What can hang from each mark:
z_388: z_145 z_791
z_791: z_79
z_108: z_791
z_145: z_79 z_108 z_190 z_388
z_79: z_145 z_791
z_190: z_145 z_791

Every row comes from one small tree of marks. Brackets hold a mark, then the marks that hang from it, in the order of their numbers. Every link used is in the known rows. Which tree was each row made from?
In the rows, zero is written as 128.
Known rows:
[z_190 [z_791 [z_79 z_145]]]: [112  78 183 144 129 150 112  95 166 144 140 137  92  72 172 115 119  91
 184]
[z_108 [z_791 [z_79 [z_145 z_190 z_388]]]]: [138  98 124 133 100 137 111  77 130 163 148 160 104  87 170 131 150 130
 149]
[z_79 z_145 z_791]: [156  75 131 137 113 121 114  95 127 144  94 146 111 107 188 119 166 107
 131]
[z_79 z_791]: [136  99 137 173 129 112 121  97 140 158 100 122 118 116 167 119 173 126
 151]
[z_145 z_108 z_190 z_388]: [171  81 104 177  83 136  81 112 121 185 141 103 163 119 176 120 122 104
 121]
[z_190 [z_145 z_108 z_388] [z_791 z_79]]: [107  95 173 158 109 151 108  78 186 180 142 123 135  80 166  97  92  64
 177]
[z_79 [z_145 z_190]]: [183  85 130 117 107 133 108 122 117 151 142 139 125  98 213 114 135  95
 117]
[z_791 [z_79 [z_145 z_108 z_190 z_388]]]: [165  78 143 130  92 174  88 128 137 170 151 128 112  59 183 144 134 102
 147]
[z_108 [z_791 [z_79 z_145]]]: [131 101 135 133 116 132 125  84 127 149 137 159  96  71 171 133 157 131
 163]
[z_79 [z_145 z_108 z_190] z_791]: [175  84 110 143 118 127  97 108  92 166 113 126 117 117 188 111 142  95
 119]
[z_791 [z_79 z_145]]: [153  85 165 120 111 164 110 133 149 149 141 138  96  44 188 145 150 108
 163]
[z_145 z_79 z_108 z_190]: [182 130 162 159 120 157  93 149  90 175 139 102 125  90 172 128 101 118
 150]
[z_145 z_79 [z_108 z_791] z_190]: [168 138 144 160 121 144  99 119  76 177 140 121 118 101 160 124 105 132
 151]
[z_190 [z_145 z_108] [z_791 z_79]]: [108 114 184 150 141 145 123  98 167 172 146 117 119  68 175  91  90  61
 189]
[z_145 z_108 z_388]: [146  62 123 187  81 127  99 106 140 156 101 111 161  90 168 133 142 110
 147]
[z_388 [z_145 z_79 z_108 z_190] z_791]: [169 132 165 143  88 141 103 117 100 153 124 126 123 145 193 123  80  99
 111]
[z_79 z_145]: [166  72 144 123 107 128 120 118 131 130 114 144 124  78 207 123 148  98
 135]
[z_388 z_791]: [119 102 150 181 106 103 135  93 136 131 139 134 123 128 189 113 141 113
 142]
[z_145 z_108 z_190 [z_388 [z_791 z_79]]]: [149  90 113 187  72 145  80 100 122 183 166 111 144 131 170 124 112 103
 123]
[z_791 z_79]: [140 101 169 146 122 157 115 134 159 159 145 120 101  49 173 145 156 121
 177]
[z_190 z_145 z_791]: [112 113 179 147 137 117 137  79 180 162 138 131 133 105 188  75 101  67
 167]
[z_190 z_791]: [108  85 173 170 137 119 125  86 163 140 125 126 117 102 171 100 122  98
 178]
[z_388 [z_145 z_79] z_791]: [151 123 186 137  83 135 122 103 134 133 105 146 116 135 193 131 105 111
 123]

Which tree is each row?
[138 108 131 151  94 128 120  86 153 179 128 133 154  85 178 109 128  92
 147]
[z_190 [z_145 [z_108 [z_791 z_79]] z_388]]
[176 132 154 170 125 152  89 133  86 185 125 102 116 111 158 125 114 125
 147]
[z_145 [z_79 z_791] z_108 z_190]
[156  83 164 179  73 157  89 116 134 157  94 120 146  80 153 149 123 129
 158]
[z_145 z_79 z_108 z_388]
[136  89 163 195  63 147  93  97 129 147 107 130 141 109 155 142 112 125
 149]
[z_145 z_79 z_108 [z_388 z_791]]
[155 120 112 161 130 133 105 115  88 182 159 111 119  94 169 119 124 116
 151]
[z_145 [z_108 [z_791 z_79]] z_190]
[178 118 131 122 110 141 105 118 107 171 120 120 126 106 190 126 111 101
 126]
[z_388 [z_145 [z_108 [z_791 z_79]] z_190]]
[174 113 173 134 106 147 106 127 119 152  67 121 123  98 177 140 117 112
 140]
[z_388 [z_145 [z_79 z_791] z_108]]
[174 118 181 121 102 146 111 118 140 153  77 134 117 107 181 140 128 119
 134]
[z_388 [z_145 [z_79 z_791]]]
[112  76 179 150 132 151 110 100 155 144 136 130  96  67 170 116 114  87
 187]
[z_190 [z_791 [z_79 [z_145 z_108]]]]
[150 113 172 178 124 144 106 128 106 155  85 111 115  82 151 138 133 130
 172]
[z_145 [z_79 z_791] z_108]
[153  96 162 178  84 165  70  98 128 184 138 115 138 120 150 120  80 109
 149]
[z_145 z_79 z_108 [z_190 z_791] z_388]
[166 111 129 171  75 153  77  90 101 187 135 130 141 119 149 132 106 136
 135]
[z_145 z_79 [z_108 z_791] z_190 z_388]
[139 108 129 129 116 134 119  86 121 159 150 156  98  81 174 128 150 129
 154]
[z_108 [z_791 [z_79 [z_145 z_190]]]]
[154  93  96 172  84 142  83  87 114 193 154 121 141 111 158 127 126 120
 134]
[z_145 [z_108 [z_791 z_79]] z_190 z_388]
[113 109 171 159 141 117 132  89 158 162 128 117 139  94 183  75  91  59
 173]
[z_190 [z_145 z_108] z_791]
[136 108 145 153  81 116 127  80 175 167 138 140 159 121 197  99 128  87
 126]
[z_190 [z_145 [z_388 z_791]]]
[179 109 158 152  68 165  78 109 146 186 147 132 139 123 167 136 119 134
 122]
[z_145 z_79 z_190 z_388]
[169 117 167 127 102 141 113 117 112 146  77 132 124  91 177 139 111 116
 144]
[z_388 [z_145 z_79 [z_108 z_791]]]
[173  68 100 137  80 131  93  90 105 159 130 145 142 107 191 118 128 100
 112]
[z_79 [z_145 [z_108 z_791] z_190 z_388]]
[182  66 120 124  75 140  93 103 135 159 138 145 140 110 204 121 137  98
 105]
[z_79 [z_145 z_190 z_388]]
[154  56 121 144  81 127  99  75 145 153  91 153 126 120 180 124 167 111
 119]
[z_79 [z_145 z_388] z_791]
[135 105 144 161  86 130 119  94 159 172 137 125 155  98 188 107 118  81
 140]
[z_190 [z_145 z_108 [z_388 [z_791 z_79]]]]
[119 129 208 141 131 138 129  86 176 163 133 138 122  96 177  86  88  79
 175]
[z_190 [z_145 z_79] z_791]
[157  73 123 136 111 119 120 106 100 131 105 144 124  75 194 121 140 101
 142]
[z_79 [z_145 [z_108 z_791]]]
[154  82 159 130 114 165 106 139 134 149 134 128 101  36 185 145 143 103
 168]
[z_791 [z_79 [z_145 z_108]]]
